Known rows, with every step that occurs:
zotig-dulel-gigoki-kagob: [  6   2  -6   6  -5  43  -7 -14   1  19   4 -37 -15  -4   1  -1  -7 -14
  15 -13 -22  41   7  21 -15 -35  56 -17 -30   2]
gizu-pumud: [ 11 -28   2  -5   2  -3 -18  -5  -4   9   3 -10  -2   9 -10  -6   3   9
   6  13 -11  39   9 -29  -3   8  40 -10   2 -15]
gikiv-kagob: [  7 -15  20  -8 -28  23 -18  -5 -10  18  -6 -15  -4  14   0 -24  -5   0
  45   1   0  18 -11  10 -13   3  -3  -4  15  13]
pumud-dulel-gigoki-kagob-sudul: [ -2 -32   5   9  28  29 -13  10 -16  32   7 -14 -11  -9  11  -9 -25 -14
  15  17   9  37  -4   9 -14 -43 -33 -21 -33   6]
kagob-sudul: [ 10 -32  22 -12   7   3 -18   0 -37  70  14 -11  -5 -16   3 -15 -14   5
   4  13  15  14 -24 -49 -10  -1   0 -13   3  19]
lunolam-sege-zotig-dulel-pumud: [-14 -16  23  -8   1  -7 -23 -33  -3  23  21 -14 -35   9 -18  19 -10   0
 -62   8 -32  28 -33   6   1 -35  30  16  -2  21]
gizu-pumud-dulel-zotig-sege-lunolam: [  5 -22 -13  -2  26   9 -32 -11   5  14 -18   3  15   1 -24 -18   4  -1
   4  10 -24  36  -9 -23 -15   4 -11  23   8  -2]
zotig-dulel-pumud: [ 17   8  18   1 -13  20 -13 -12  -1  14  25 -19  -4  30 -19  -1  -4  -4
 -25 -11 -41  16 -13  19  -2   5  48 -13  12  29]
lunolam-sege-zotig-dulel: [-19 -18  16  -8  -1  -3 -30 -34  -3  23   8 -13 -37  -5 -16  17  -3   5
 -59   4 -22  28 -28  -2 -12 -51  25  30  -6  11]
sege-lunolam-kagob: [  3   5   6 -16  18  23 -14   0 -27  25  -8  -5  34   5  10 -25  13  -2
 -29  21   1  18 -14   8 -26 -37  -6   1  -2   6]
sudul-kagob-gigoki: [  4 -21  11  -6  23   2  24 -10 -21  55   7 -20  16  13   0 -20 -19 -20
  17  26  12  78  -2 -11 -13  16 -10 -24  -9  12]
zotig-sege-lunolam-kagob-sudul: [ -4   4  11 -23  18  30  -1 -18 -24  69  -5   1  25   8  -9 -29 -11 -19
  22   8  -9  18 -25 -19 -12 -45  -6 -17 -13  11]
febe-kagob-gikiv: [ 11  54  17 -27 -19   4 -18  -5 -17  16  16  -5   9   7   0 -21  -1  -3
 -28  16 -25 -34 -16  45 -22  -1  10  -1  16   5]
gizu-pumud-dulel-zotig-sege: [  7 -27  -8   2  18   8 -24  -1  12   5  -5   0   0   6 -29  -8   1  -4
  11   9 -31  36   3 -22 -14   2  -8  22   4  -2]
pumud-gizu: [ 18  -7  15  -7  -9  -7 -17  -4 -23  21   7 -27 -12  16   6 -31 -33  20
   7   2  -5  24  -4  -1 -25  -9   3   2  -8  17]
sege-zotig-dulel-pumud: [ 21   1  13  10   0   6 -24  -7   1  20  21 -15 -50   4 -18  22 -12  -6
 -22  -6 -44  11 -16   8 -17  10  17  20  17  19]
dulel-gigoki: [  9  -2  -6   6  10  -8 -14   1 -15   7   4 -30  -9   4  22 -16 -10  -8
  25   3  -4  22  -4   0 -15 -18   4 -38 -38  -1]
gigoki-dulel: [ 10  53   9  16   2 -20 -13  -7 -15   0   4   0 -10 -13  16 -12  -3   8
  -9   0   1  25   9   7  -5 -21  18   7   2  12]
gizu-pumud-dulel-zotig: [ 10 -34  -7   5  17   3 -33   8   5  -2  -4  -5   0  -4 -18  -6   8   5
 -13  17 -22  36   2 -21 -18  10  -7  29  11  -2]
dulel-zotig-sege-lunolam-kagob: [  8  12  -7 -15  18  18   0  -2 -11  29 -11 -10  24  -1 -14 -19  18 -13
  27   3 -34  25 -20 -20 -33   0 -22  35   6  23]
gikiv-kagob-gigoki-dulel-zotig: [ 10   7  -1   5 -12  12 -32 -14 -13  51 -11 -18  12 -17  12 -31 -14 -11
  33   6   7  32   6   2  -4  32  -3  10   5  28]
febe-kagob-gigoki-dulel-zotig-sege-lunolam: [  2  43 -14 -10   3 -11 -16 -33 -15  58  -5  -2  23  -5   4 -32 -11 -11
 -18  13 -29 -22  -2  -8  -3   1   0  -1  -3  17]
sudul-kagob: [  6   3  22  -7  12   2  34  -1 -13  15   3 -15  -4  16  -2 -11  -6 -14
  23  18   4  69 -16   0 -22  -4  -2  -7   7   9]
sege-lunolam: [  8  -4   2 -14  17  -5 -26 -19 -29  23 -16  -3  29   7   7 -30  11  17
  -5   5   6  18 -22 -11 -17  -3  -9  -2   8  11]
pumud-dulel-zotig-sege-lunolam-kagob-gigoki: [ -1 -15  -7  -1  36  27 -24   3  -9  38  -9   1  32   2 -19 -26   1 -17
 -11  15 -23  23 -10   4 -32 -19 -69  28  -6  24]
gigoki-dulel-zotig-sege-lunolam-kagob-febe: [  7  61  -8  13  23   3  -8  -7  -8  -6 -15   0  17 -23   7 -21  -2 -20
   8   0 -24  29  -8  28 -11 -16   3  48  -2  26]
gigoki-dulel-zotig-sege-lunolam: [ 10  66 -10   9  16 -16 -12 -19 -10  14 -15   2   7 -23   5 -22   5  -3
  21  -8 -16  28  -8 -10 -12   2   4  36   7  25]
dulel-zotig-sege-lunolam-kagob-gigoki: [  8  -4 -13 -14  26  18  -6  -9 -17  54  -9 -14  37  -3 -12 -23   9 -17
  24   8 -30  31 -11 -27 -26  12 -26  24  -5  24]
gizu-pumud-dulel-gigoki-kagob: [  1 -36  -9   8  21  21 -17   2   5   2  -1 -13  -9   4  -2  -4 -15  -8
  12  19  -8  53  17   0  -1 -26  16 -20 -26 -21]
sege-zotig-dulel: [ 14  -6   5  10  -2  10 -35  -7  -1  22   6 -15 -55 -17 -16  17  -3   3
 -18 -12 -31  11  -9  -2 -33 -11  12  37  10   6]
sudul-kagob-febe: [  4 -17  22   3  21   3  29   1 -12 -19  -5 -16   5  19  -1 -17 -19 -24
  29  14  -2  71 -22  39 -13   1  -9   8  -1  14]

Rows:
[  5 -37   2   5  14   5 -32   1   2  -1  -1   1  -3  11 -16  -9  -4   8
 -16  17 -11  33   7  -9  -8 -15   3  -1   2 -12]
gizu-pumud-dulel
[  0 -48  -9  15  26  21 -21   4   6 -19  -6 -12  -3   5  -1  -6 -23 -13
  17  17 -12  55  13  26   4 -21  11 -12 -30 -19]
gizu-pumud-dulel-gigoki-kagob-febe
[ 20  63  19  15  -2 -28  -7  -8 -17   4  23  -9 -13  15  20 -20 -40   4
 -12   6 -12  26   0  25  12   4  31 -11   1  32]
gigoki-dulel-pumud-gizu
[  1  -7   5  -9  24  25 -17   1 -27  -2 -16  -6  40   4  11 -29   2 -10
 -25  18  -4  20 -20  39 -19 -33 -10  13  -7   9]
sege-lunolam-kagob-febe
[  7  36   8  -3  -8 -17  -9 -19 -15  43  24  -7   9  17  10 -20 -24 -10
 -40  23 -27 -22   6  13  14   4  15 -34  -1  19]
febe-kagob-gigoki-dulel-pumud
[  8 -30  27 -15 -22  30 -24  -4 -25  67  -2 -16  -6  -9   4 -27 -18  -6
  41   9  18  12 -29 -21  -8   6  -1 -12  14  23]
gikiv-kagob-sudul
[  5 -10  -7   2  21  23 -27   3   0   6   2  -9   2  -5   1 -10 -17 -12
   9  21  -3  55  12  27  -5 -11  19 -17 -23 -21]
gizu-pumud-dulel-gigoki-kagob-gikiv
[  6 -14  -4   2  13  18  11   3 -14  13   7 -31 -10   1  20  -3 -12 -13
  54   7  -1  53  12   7 -10 -22  14 -35 -40  -5]
dulel-gigoki-kagob
[  7  64  -4   3  20   6  -8  -8 -19  46  -7   1   9 -40  10 -21  -4 -18
   2   9  -9  24 -14 -19 -13 -19   7  32   1  27]
gigoki-dulel-zotig-sege-lunolam-kagob-sudul
[ 15   3  -8  16   4   8 -36  -9   0  21   2 -27 -60 -22   0  12 -14 -11
  -8 -12 -29  11 -10   5 -30 -19  17  16 -16   0]
sege-zotig-dulel-gigoki
[  6  -2  22 -23 -15   3  -9  -7 -24  58  17 -10 -11  -4   2 -18 -13  -2
 -27  22 -15 -39 -26 -27 -11 -18   6 -15  10  11]
febe-kagob-sudul
[  8  24  15   7  25 -11  28 -14 -19  48  16 -13  14  13  11 -18 -31 -28
   5  28  10  81   0   7   8  21  11 -31  -6  23]
sudul-kagob-gigoki-dulel-pumud
[  1   4   2   6  25  28 -17  11 -10   3   5 -10   1  -1   9 -12 -18 -13
  15  13   2  39   2  55 -21 -33 -31 -13 -29   0]
pumud-dulel-gigoki-kagob-gikiv
[  3  34   1  -3  -9 -13 -15 -19 -16  44  11  -6   6   0  12 -21 -17  -3
 -39  19 -17 -22  12   7   0 -13  12 -20  -6   9]
febe-kagob-gigoki-dulel
[ -5  32  -2  -7  22  17  -5 -27 -17  59  -8   4  34   8  -2 -32 -15 -20
  12   6 -10  29   1   3  -5 -43   0 -20 -23  10]
zotig-sege-lunolam-kagob-gigoki-dulel
[  1 -46  -4   5  25  24 -23   2  -5  33   2 -12 -10 -11   2  -5 -22 -12
  11  25   4  50   6 -19   1 -23  17 -26 -25 -17]
gizu-pumud-dulel-gigoki-kagob-sudul
[  3  18   5   6  13  20  -9  11 -22  45  16 -12  19 -11  16 -13 -12 -19
 -39  28  -1  32  29  15 -10 -38   8 -11 -23   8]
lunolam-kagob-gigoki-dulel
[  3  21   8   7  24  -7  21 -15 -19  47   3 -13  11  -3  12 -20 -24 -22
   6  23  18  81   5   0  -5   6   6 -17 -10  14]
sudul-kagob-gigoki-dulel
[  3  17  -7  -2  -5  15 -31 -33 -13  66 -23 -10  26 -11   6 -44 -18 -16
  50   0   5  32  -7  -2  -1  24  -7   3   2  28]
gikiv-kagob-gigoki-dulel-zotig-sege-lunolam
[  8  34  -7  -4  -6 -13 -16 -14 -14  42   7 -11   7 -13   9 -19  -7  -7
 -36  19 -28 -21   8  -4  -7   8   4   5   1  17]
febe-kagob-gigoki-dulel-zotig
[  5 -36  10  -8 -17  23 -29 -14 -17  59  -5 -20  15  12   2 -33 -17  -7
  39   9   9  27   2   1  -5  22 -11 -22   1  19]
gikiv-kagob-gigoki
[ 11   6  -9 -14  18   1  -8 -15 -12  27 -15  -8  20  -1 -16 -21  17  -3
  43  -6 -31  26 -25 -32 -27  20 -23  33  11  27]
dulel-zotig-sege-lunolam
[ 10 100  -6   1  17   6 -14  -6 -15  19  -9   3  22 -34   9 -25   3 -18
   1   4 -15  29  -7  27 -20  -7  10  43   5  23]
gigoki-dulel-zotig-sege-lunolam-kagob-gikiv
[  6 -46  17   0  11  31  15   4 -14 -18   4 -14   4  13  -3   3 -10  -3
  50   6 -12  63  11  39  -3  -7   3  13  -3   9]
gigoki-kagob-febe
[  5 -33  20   1 -19  23 -23  -4  -8 -15 -14 -16   4  16   0 -28 -17 -11
  51  -3  -6  19 -18  50  -5   8  -9  11   8  22]
gikiv-kagob-febe
[  4   4   6   5 -16  13 -31 -19 -16  52  -7 -13  10  -6  14 -33 -22  -9
  28   6  15  30  10  11   3  12   4 -15  -1  19]
gikiv-kagob-gigoki-dulel
[ 12 -15  -6  20  12  26 -24  -7   2   2   0 -29 -56 -22   0  18 -22 -20
  14 -12 -33  32  -5  34 -21 -18  20  26 -22   2]
sege-zotig-dulel-gigoki-kagob-febe
[  9  19 -12  10  19 -14 -19 -19 -15  58   2  -9  18 -17   2 -20 -14  -9
  16   4 -10  39  17 -21  -1  23  -5   5 -14  26]
kagob-gigoki-dulel-zotig-sege
[  5  22 -14  -6  31  16 -24  -6 -31  49 -11  -7  47 -23  19 -31   7  -9
 -38  25   3  30  -2  -1 -20 -10  -7  18  -8  17]
sege-lunolam-kagob-gigoki-dulel-zotig
[  6  13  -2   2 -11  16 -23 -21  -8  60 -12 -14  11  -7   2 -33 -21 -17
  55   0  -2  33   4   1   0  23  -4   2  -1  27]
gikiv-kagob-gigoki-dulel-zotig-sege
[  4  27   0   5  27  -5  29 -18 -12  54  -1 -14  12  -6   0 -21 -22 -32
  33  17   1  82  -1 -11  -9  18  -2   0 -10  21]
sudul-kagob-gigoki-dulel-zotig-sege
[-18   6  10 -10   7  15 -25 -31  -8  32   9 -22 -31 -21  -2  18 -14 -11
 -35   8 -14  48 -23  32  -9 -47  41  20 -27   3]
lunolam-sege-zotig-dulel-gigoki-kagob-gikiv
[  1   5   5 -17  13   2  -6 -32 -14  37 -14   4  22  26 -15 -30  -2   1
  44  -9 -16  22 -20 -14 -10 -19 -10 -17  -5  10]
zotig-sege-lunolam
[-11 -12  23  -8  -4  -9 -25 -34  -6  30  18 -21 -40  12 -14   9 -30   3
 -60   7 -32  29 -34   8  -2 -36  33  19  -9  25]
lunolam-sege-zotig-dulel-pumud-gizu
[  1 -14  -1  15  22   3 -30   9  -7  -4   1 -12  -8   9   8 -18 -15  -7
  -6   7  -3  14  -7  24 -22 -42 -44 -19 -30   4]
pumud-dulel-gigoki
[  9  12  -9  10  -7  21 -27 -13   0  15   1 -35 -15  -3   2 -10  -6 -11
 -10 -18 -24  16  -7  15 -19 -29  46 -18 -28   7]
zotig-dulel-gigoki
[-22 -20   7  -4   6  12 -16 -31  -2  27   8 -23 -42 -12  -4  23 -12  -8
 -32   7 -20  48 -19   6  -7 -59  37  15 -29   3]
lunolam-sege-zotig-dulel-gigoki-kagob
[  6 -26   2  -3  17  23   6   3 -26  52  12 -33 -12 -17  24  -5 -24 -18
  50  14  11  49  -2 -19  -4 -20  17 -41 -39   2]
dulel-gigoki-kagob-sudul
[  8  24 -18   5  27 -14 -27 -28 -23  65 -10  -6  32 -20   8 -31 -12  -6
   9   4  -2  37   7 -23  -1  23  -7   5 -12  27]
kagob-gigoki-dulel-zotig-sege-lunolam
